Known rows, with every way that one mark hangs from another:
(F (H N S)): [ -5  37  -4 -41 -14  34 -10  37  32   7  18  -7 -11  16  17   7   8  24
  43 -18  35]
(S (H N (R B (W V)))): [ 11  49 -49 -28  19  60   6  25   0  37  41  19 -16  48  83  24  -8  27
  16 -11  14]
(W (R (H N S))): [ 19  31 -36 -27 -19  20 -15  13  11  24  18  23 -63  41   4  36 -16  60
  45  -6  16]
(V (W (R B H))): [ 38   5 -30 -38   4  44 -42   3 -42  46  -1  19 -47  21  -5  34 -21  49
  48 -32  -2]
(B (R (H N) W)): [ 39  27 -32 -17   5  41   0  32  -4  75  15  20 -26  -2  42  48   1  59
  48 -30   8]
(H N S): [ 22  41 -20 -18   2  43 -12  21  26   1  10   8 -37  24  13   9  -8  40
  59  -4  33]
(F (H N)): [ -9  31  13 -51  -7  39 -13  21  22  12   0  -8 -18  -9  15   4  18  37
  69 -28  31]
(S (H N)): [  5  51 -21 -38   2  36  -5  16   5  17  11  -1 -27  13  31  19  16  50
  78 -33  35]
(H (R B) S): [ 39  44 -28 -19  22  52 -12  26  20   7  30  18 -22  19  22  24 -27  16
  10  -5  15]
(R B H W): [ 50  14 -50 -12  14  63 -27   7 -29  61  27   8 -28 -22  28  13 -29  21
  26 -26  -3]
(N (H (R W))): [ 53  28 -31 -11  25  41 -11  11  26  35  29   8 -43  -1  30  44   5  45
  54 -15  39]
(R B (H N S) (W V)): [ 38  18 -70   6   4  58 -16  26  -4  45  46  24 -26  52  60   8 -43  18
  -3   1  -7]
(H N (R B (W V)) S): [ 30  37 -50  -8  19  69   2  33  19  24  44  29 -24  63  71  16 -37  12
 -10  21  13]
(N (H S)): [ 51  21 -29  -5  14  15 -20  16  38   7  16  -2 -41  11  -2  35   6  48
  70 -20  40]
(F (H S)): [ 14  30  15 -43  -2  25 -11  30  20  11  13  -1 -12  -2  -2  20  17  24
  38 -38  33]
(H R): [ 34  49  17 -33  20  48  -7   2  17  12  10  25 -41  -8  10  38   3  47
  55 -29  25]
(N (H R)): [ 44  35 -17 -14  21  28 -15   7  42  11  20   8 -45   1  15  46   7  55
  71 -22  35]
(W (R B (H N)) V): [ 16   6 -27 -26   0  26 -17  -7  -4  26   3  38 -61  47  30  25 -30  61
  47 -11 -15]
(H (R (W V))): [ 45  35  16 -24  28  52   7   1   3  34  20  48 -45  14  36  44   1  42
  28 -27  20]
(F (H N (R B) S)): [ -7  45 -32 -38  -4  53 -10  50  39   6  40  -6   3  31  46   6 -15   6
   3   1  23]

Rows:
[ 51   0  -8 -20  35  57  -9  -2 -25  38   3  27 -34  -2  32  11 -17  26
  39 -25   0] => (R B (W V))
[ 20  11 -41 -18  -3  24 -14   8   6  23  17  39 -57  71  29  28 -36  50
  23  -1 -12] => (W (R B (H N S)) V)
[ 37   6 -25 -21   4  15 -16   2  -7  25  14  43 -57  55  12  41 -29  50
  18 -21 -12] => (W (R B (H S)) V)
[ 54  22 -17  -8  30  32  -4   4  30  30  26  26 -46  22  37  53   7  53
  47 -18  32] => (N (H (R (W V))))
[ 18  62 -25 -19   3  51  -3  31  42   0  31  19 -33  41  30  25 -13  36
  30   7  34] => (H N R S)
[ 29  49 -25 -10  13  57   9  28  27  20  42  39 -36  64  60  33 -16  31
   5   9  28] => (H N (R (W V)) S)
[-13  51   9 -50  -4  47  -6  30  36  11  20   3 -15   6  34  19  14  34
  43 -19  32] => (F (H N R))
[ 57  15   0 -14  21  25   8  18 -11  75  10  46 -31   6  35  68   9  64
  36 -55  -6] => (B (R H (W V)))
[  8  50  12 -43  -1  33  -4  38  35  11  33  11  -9  13  14  35  11  21
  11 -28  33] => (F (H R S))
[ 33   0 -10 -30   9  18 -17 -13 -15  30   0  44 -62  32  12  38 -21  60
  41 -29 -18] => (W (R B H) V)
[ 48  30 -55  -1  22  34 -18  26  44   7  37  -1 -27  26  26  34 -19  29
  31   0  26] => (N (H (R B) S))
[ 15  26 -19 -37 -13  25 -18  -2   2  29   3  23 -68  18   3  33  -9  69
  69 -16  13] => (W (R (H N)))
[ 41  10 -43 -31   2  42 -40  16 -34  42  11  19 -41  41  -5  35 -25  40
  26 -23   2] => (V (W (R B (H S))))
[  0  49 -21 -38  -7  56   1  50  31  29  47   1  -5  29  49  20   2  13
  -1   1  40] => (F (H N (R W) S))
[ 29  57 -39 -16   7  66   2  34  25  26  45  18 -32  37  47  24 -18  24
  11  14  38] => (H N (R W) S)
[ 12  58 -25 -31  12  50  12  22   7  36  39  29 -27  49  74  39  11  43
  30 -20  30] => (S (H N (R (W V))))
[ 58  26 -70   2  26  45 -15  31  27  30  48   0 -26  23  41  33 -20  18
  14   8  30] => (N (H (R B W) S))
[ 24  25 -38 -31 -14  38 -33  20 -16  36  11  22 -52  59   1  40 -13  58
  44 -18  19] => (V (W (R (H N S))))
[ 23   9 -46 -35  -3  54 -40  11 -34  41   0  11 -46  37  12  22 -26  51
  52 -17   0] => (V (W (R B (H N))))
[ 42  26 -31  -3   7  29  10  38  10  65  27  39 -25  48  54  58  -4  57
  16 -25   1] => (B (R (H N S) (W V)))
[  0  70 -25 -38   4  45   1  24  22  16  30   9 -23  29  49  33  11  47
  52 -23  36] => (S (H N R))
[ 47  23 -11 -21  36  66  -3   6  -6  34  22  37 -32  13  47  28 -19  25
  13 -14   3] => (H (R B (W V)))
[  2  45  -9 -32  -1  47   8  44  33  26  44  21 -12  52  59  26   2  19
  -5  -5  32] => (F (H N (R (W V)) S))
